Known rows, with every way that one mark hangs from another
Q_596[Q_750[Q_749[Q_391 Q_473[Q_904[Q_559]]]]]: [-1.84 -0.71 -1.52  3.75 -0.61 -0.44 -2.28  1.44  0.78  1.19 -0.51  1.35
  0.41  0.07 -1.53  3.42 -5.58 -1.56  0.74 -0.47 -0.14 -0.56  3.06]
Q_271[Q_473[Q_749[Q_391]]]: [ 0.19 -0.72 -3.26  1.21 -0.36  0.38 -1.37  2.54  0.23  0.85 -1.28  1.62
  0.30 -0.12 -1.06  0.43 -4.87  0.06  2.53 -1.11 -0.42  0.22  2.42]
Q_749[Q_391 Q_473[Q_904[Q_559]]]: [-1.41 -1.08 -2.05  3.73  0.43 -0.05 -1.11  1.17 -1.02  1.09 -0.50  2.02
  0.31 -0.15 -0.62  1.68 -5.73 -1.61  2.56 -0.64 -0.34 -0.45  2.88]
Q_559[Q_904]: [ 0.45 -0.74 -1.51  0.28 -0.09 -2.35 -1.14  2.87  0.41  0.89 -0.24  0.19
  0.09  0.66  0.13  1.59 -3.04  0.19  1.71 -2.84 -0.68  0.25  2.36]
Q_596[Q_750[Q_749[Q_473]]]: [-0.48 -0.23 -0.63  1.75 -0.76 -0.96 -2.31  2.34  1.26  1.18 -0.12  0.06
  0.18  0.79 -1.25  3.43 -4.64  0.77  0.19 -1.93 -0.20 -0.11  2.81]
Q_596[Q_750[Q_749[Q_391[Q_904]]]]: [ 0.20 -1.33 -1.61  2.31 -1.93 -1.37 -1.07  2.65  2.71  1.47  0.24  0.30
  1.39  0.72 -1.08  3.02 -3.87 -1.68 -0.65 -0.86 -0.14 -0.17  3.33]
Q_397[Q_398[Q_473[Q_236 Q_904]] Q_596]: [-0.30 -2.01 -0.17  5.64  1.14 -0.21 -1.23  1.92  0.82  0.70  0.34  0.70
  2.64  1.12  1.58  1.66 -3.18  0.92  2.04 -2.27  0.95  2.17  0.92]
Q_749[Q_473[Q_236]]: [-0.22 -0.59 -0.91  3.29  0.88 -0.57 -1.52  2.16 -0.01  0.86  0.45  0.26
  0.17  0.07  0.18  1.87 -4.68  0.31  2.80 -1.73 -0.38  0.40  1.70]
Q_398[Q_397[Q_596[Q_750]] Q_473[Q_236]]: [ 0.46 -2.49 -1.03  3.73 -0.21 -0.57 -2.78  2.91  1.14  0.41 -1.04  1.33
  2.30  2.16  0.64  2.86 -3.30 -0.27  2.59 -2.62 -1.28  1.23  1.70]
Q_398[Q_397 Q_473[Q_236 Q_749[Q_391] Q_904[Q_559]]]: [ 0.06 -1.34 -2.60  5.74  0.83 -0.71 -2.47  2.26  1.03  0.24 -0.29  2.99
  2.61 -0.12 -0.24  2.75 -5.81 -2.09  4.53 -0.06 -0.98 -0.63  1.20]
Q_398[Q_473[Q_749]]: [ 1.04 -0.75 -1.68  2.17  0.06 -1.33 -1.67  2.58  0.83  0.56  0.19  1.02
  2.10  0.85 -0.37  2.38 -4.94  0.44  2.35 -1.47 -0.67 -0.43  1.38]
Q_397[Q_398[Q_473[Q_904]]]: [ 0.19 -1.54 -0.70  3.75  0.76 -1.05 -1.19  1.65  0.35  0.97  0.50  1.00
  2.39  0.59  1.06  1.85 -3.78  1.11  1.31 -1.31  0.84  0.90  1.35]
Q_575[Q_236]: [ 0.82 -0.57 -1.76  1.35  0.09 -1.21 -0.90  2.27 -0.18  0.84  0.52 -0.63
  1.09 -0.08  0.79  2.21 -3.90  0.23  1.08 -2.68 -0.59  0.39  2.75]
Q_749[Q_473[Q_236 Q_904[Q_559]]]: [-1.00 -0.55 -0.98  5.21  1.02 -1.14 -2.09  0.68 -0.38  0.25  0.60  0.70
  0.76 -0.55  0.68  2.33 -5.07 -1.25  3.15 -0.64 -0.61  0.06  1.44]
Q_750[Q_749[Q_391[Q_904[Q_559]] Q_473]]: [-0.56 -0.90 -2.00  3.29 -1.05 -0.61 -0.26  2.37  0.68  1.29 -0.60  1.51
  0.29  0.37 -1.48  3.05 -6.33 -2.08  1.15 -1.51 -0.25 -1.26  4.15]
Q_750[Q_749[Q_473[Q_236]]]: [-0.54 -0.08 -0.48  3.13  0.52 -0.93 -1.74  2.98  1.11  1.11  0.48  0.04
 -0.29  0.01 -0.50  3.30 -5.24  0.82  2.01 -2.18  0.21 -0.17  2.10]
Q_750[Q_749[Q_391 Q_473[Q_236 Q_904[Q_559]]]]: [-1.92 -0.61 -1.30  5.13  0.65 -0.38 -1.69  2.04  0.62  1.10  0.07  1.37
 -0.01 -0.67 -0.81  3.21 -6.19 -1.51  2.55 -0.73  0.24 -0.68  2.35]
Q_473[Q_236 Q_749 Q_904]: [ 0.49  0.12 -1.02  4.58  0.79 -1.72 -2.46  1.40  1.86  0.12  1.86 -0.06
  2.08 -0.69  0.52  2.02 -3.78 -0.16  2.75 -0.33 -0.20  0.69  0.32]
Q_397[Q_398[Q_473[Q_904[Q_559]]]]: [-0.42 -1.68 -1.11  4.24  0.48 -1.83 -1.59  1.05 -0.25  0.30 -0.10  0.88
  2.48  0.31  0.76  2.25 -4.40 -0.29  1.28 -1.24  0.51  0.41  1.35]
Q_750[Q_749[Q_473[Q_236 Q_904]]]: [-0.77  0.04 -0.16  4.64  0.99 -0.71 -1.83  2.01  1.35  1.21  1.27  0.57
  0.28 -0.31  0.24  3.42 -5.02  0.60  2.37 -1.20  0.31 -0.12  1.74]
Q_398[Q_397 Q_473[Q_236 Q_904[Q_559]]]: [ 0.00 -1.91 -1.47  5.19  0.87 -1.94 -2.68  1.74  0.20  0.06 -0.07  2.06
  2.19  0.21  1.36  3.34 -4.84 -1.53  4.02 -0.85 -1.32 -0.56  1.14]
Q_271[Q_473[Q_236 Q_749[Q_391]]]: [ 0.01 -0.74 -2.96  2.79  0.17  0.38 -1.72  2.60  0.75  0.59 -0.73  1.22
  0.39 -0.63 -0.60  0.59 -4.80 -0.43  3.31 -0.70 -0.34  0.59  1.57]
Q_473[Q_236 Q_749[Q_391] Q_904[Q_559]]: [-0.73 -0.45 -2.22  5.16  0.51 -1.36 -2.20  1.41  1.18  0.04  0.74  0.74
  1.81 -1.05 -0.53  1.81 -4.96 -2.31  2.91  0.15 -0.37  0.17  0.89]

Rows
[-0.75 -0.72 -3.03  4.73  0.35 -0.22 -2.25  1.05  0.40 -0.03 -0.58  1.67
  0.94 -1.27 -0.06  1.10 -5.27 -2.01  3.61  0.29 -0.61  0.26  1.30] : Q_271[Q_473[Q_236 Q_749[Q_391] Q_904[Q_559]]]
[ 1.04 -0.61 -2.18  4.38 -0.36 -0.85 -0.66  2.44  2.37  0.66  1.18  0.54
  2.10 -0.22 -0.44  1.37 -4.37 -1.92  2.41 -0.24 -0.37  0.37  1.76] : Q_473[Q_236 Q_749[Q_391[Q_904]]]
[ 0.84 -1.91 -1.40  3.26  0.69 -1.34 -2.12  3.20  0.56  0.67 -0.26  1.62
  1.60  0.80  0.82  2.80 -4.38 -0.03  3.62 -1.89 -0.99 -0.15  1.50] : Q_398[Q_397 Q_473[Q_236]]
[-0.80 -1.05 -1.72  3.37  0.81  0.58 -0.89  2.82 -0.04  1.48 -0.15  1.10
 -0.17 -0.01 -0.60  1.30 -5.18 -0.41  3.04 -1.27 -0.03  0.31  2.25] : Q_749[Q_391 Q_473[Q_236]]
[-0.74 -0.85 -1.66  4.85 -0.48 -0.66 -0.54  2.48  1.26  1.05 -0.05  1.09
  0.38 -0.15 -0.97  3.18 -6.18 -2.52  1.96 -1.09 -0.23 -0.94  3.27] : Q_750[Q_749[Q_391[Q_904[Q_559]] Q_473[Q_236]]]
[ 0.53 -1.73 -1.24  1.50 -1.07 -1.12 -2.76  2.54  0.75  0.29 -1.19  0.57
  1.60  1.94 -0.15  1.98 -2.57  0.23  1.11 -3.26 -1.05  1.51  2.70] : Q_398[Q_397[Q_596[Q_750]]]
[ 1.28 -0.59 -2.47  2.81 -0.89 -0.82 -0.31  2.36  1.80  0.93  0.59  1.01
  2.03  0.27 -0.96  1.23 -4.45 -1.50  1.62 -0.68 -0.43  0.01  2.71] : Q_473[Q_749[Q_391[Q_904]]]
[-0.25 -1.07 -0.86  6.61  0.82 -0.85 -2.06  1.25  1.09 -0.55  0.13  0.69
  3.47  0.63  0.54  2.03 -4.31 -0.27  2.40 -1.82  0.56  1.81  0.41] : Q_397[Q_398[Q_473[Q_236 Q_749 Q_904[Q_559]]] Q_596]
[ 0.11 -2.09 -0.77  2.56  0.11 -0.34 -0.77  2.79 -0.01  0.75 -0.93  0.58
  2.06  1.98  0.38  1.40 -3.53  1.52  0.90 -3.67  0.76  1.72  2.08] : Q_397[Q_398[Q_473] Q_596]
[-0.99 -1.04 -1.36  4.84  1.26  0.70 -1.06  1.84  0.21  1.60  0.59  1.69
  0.34 -0.34  0.13  1.45 -4.93 -0.56  3.37 -0.33  0.07  0.37  1.95] : Q_749[Q_391 Q_473[Q_236 Q_904]]
[-0.42 -1.31 -2.16  5.00 -0.18 -0.24 -0.38  1.68  0.17  0.84 -0.07  1.28
  0.79 -0.11 -0.33  1.78 -5.56 -3.04  2.76 -0.60 -0.78 -0.34  2.91] : Q_749[Q_391[Q_904[Q_559]] Q_473[Q_236]]
[-0.75 -0.58 -1.24  3.66  0.47 -1.14 -1.76  0.60 -0.97  0.54  0.08  1.15
  0.65 -0.03  0.15  2.16 -5.15 -0.80  2.38 -1.10 -0.66 -0.37  2.36] : Q_749[Q_473[Q_904[Q_559]]]
[-1.59 -1.09 -1.79  5.36  0.98  0.00 -1.47  1.20 -0.45  0.92  0.11  1.57
  0.39 -0.63 -0.14  1.80 -5.58 -2.05  3.33 -0.27 -0.27 -0.05  1.99] : Q_749[Q_391 Q_473[Q_236 Q_904[Q_559]]]
[ 0.67 -1.03 -1.10  3.11  0.01 -0.23 -1.15  2.69  0.88  0.24 -0.62  0.61
  2.82  1.76 -0.48  1.33 -4.00  1.74  1.29 -3.24  0.78  1.83  1.54] : Q_397[Q_398[Q_473[Q_749]] Q_596]
[-0.90 -0.97 -1.65  5.02 -1.15 -0.72 -1.47  1.94  2.02  0.90 -0.08  0.66
  0.84  0.13 -1.24  3.48 -5.50 -3.01  0.91 -0.46 -0.53 -0.46  3.08] : Q_596[Q_750[Q_749[Q_391[Q_904[Q_559]] Q_473[Q_236]]]]
[ 0.25 -2.36 -0.71  5.20  0.18 -0.39 -2.89  1.91  1.38  0.51 -0.29  1.91
  2.77  1.82  1.36  2.97 -3.02 -0.48  3.00 -1.66 -1.20  1.27  1.39] : Q_398[Q_397[Q_596[Q_750]] Q_473[Q_236 Q_904]]
[ 0.31 -2.05 -0.81  2.01 -1.14 -0.91 -2.67  3.59  1.63  0.79 -1.52  1.55
  1.82  2.59 -0.53  4.10 -3.98  0.65  1.02 -3.49 -0.82  0.26  2.92] : Q_398[Q_397[Q_596[Q_750[Q_749]]] Q_473]
[ 0.02 -0.24 -2.49  3.08 -0.23 -1.30 -2.54  0.41 -0.17 -0.40 -0.55  1.21
  1.17 -0.68  0.20  1.48 -4.76 -0.79  2.62 -0.46 -0.94 -0.05  1.64] : Q_271[Q_473[Q_749 Q_904[Q_559]]]
[-0.48 -2.37 -1.35  3.60 -0.66  0.37 -2.13  3.24  1.85  1.60 -1.31  2.95
  1.97  2.14 -0.63  3.65 -4.28 -0.23  1.62 -2.12 -0.34  0.20  3.15] : Q_398[Q_397[Q_596[Q_750[Q_749[Q_391]]]] Q_473[Q_904]]
[-0.20 -1.22 -1.51  3.69  0.70 -0.62 -2.08  1.14  0.18  0.58  0.28  0.84
  0.47 -0.68  1.70  1.37 -3.62 -0.05  3.08 -0.49 -0.44  0.70  1.26] : Q_271[Q_473[Q_236 Q_904]]
[-0.18 -1.61 -1.00  3.22 -1.95 -0.37 -0.63  2.81  2.78  1.21 -0.56 -0.15
  2.13  1.70 -1.17  1.94 -2.93 -0.34 -1.68 -2.66  1.26  2.03  3.53] : Q_397[Q_398 Q_596[Q_750[Q_749[Q_391[Q_904]]]]]
[ 0.39 -1.65 -1.87  5.62  0.80  0.88 -1.74  2.98  1.49  0.83 -0.41  3.19
  2.69  1.22  0.03  2.06 -4.75 -0.49  4.59 -1.48 -0.61  0.76  1.60] : Q_398[Q_397[Q_596] Q_473[Q_236 Q_749[Q_391] Q_904]]
[ 0.59 -0.10 -2.11  2.61  0.07 -0.53 -2.11  0.96  0.47  0.34  0.08  1.34
  1.10 -0.36  0.37  1.14 -4.17  0.59  2.71 -0.53 -0.49  0.41  1.60] : Q_271[Q_473[Q_749 Q_904]]
[-0.03 -0.67 -1.11  6.30  1.02 -1.71 -2.34  1.07  1.23 -0.42  0.83  0.52
  3.31 -0.47  0.49  2.29 -4.72 -0.44  2.39 -0.47  0.50  0.90  0.01] : Q_397[Q_398[Q_473[Q_236 Q_749 Q_904[Q_559]]]]
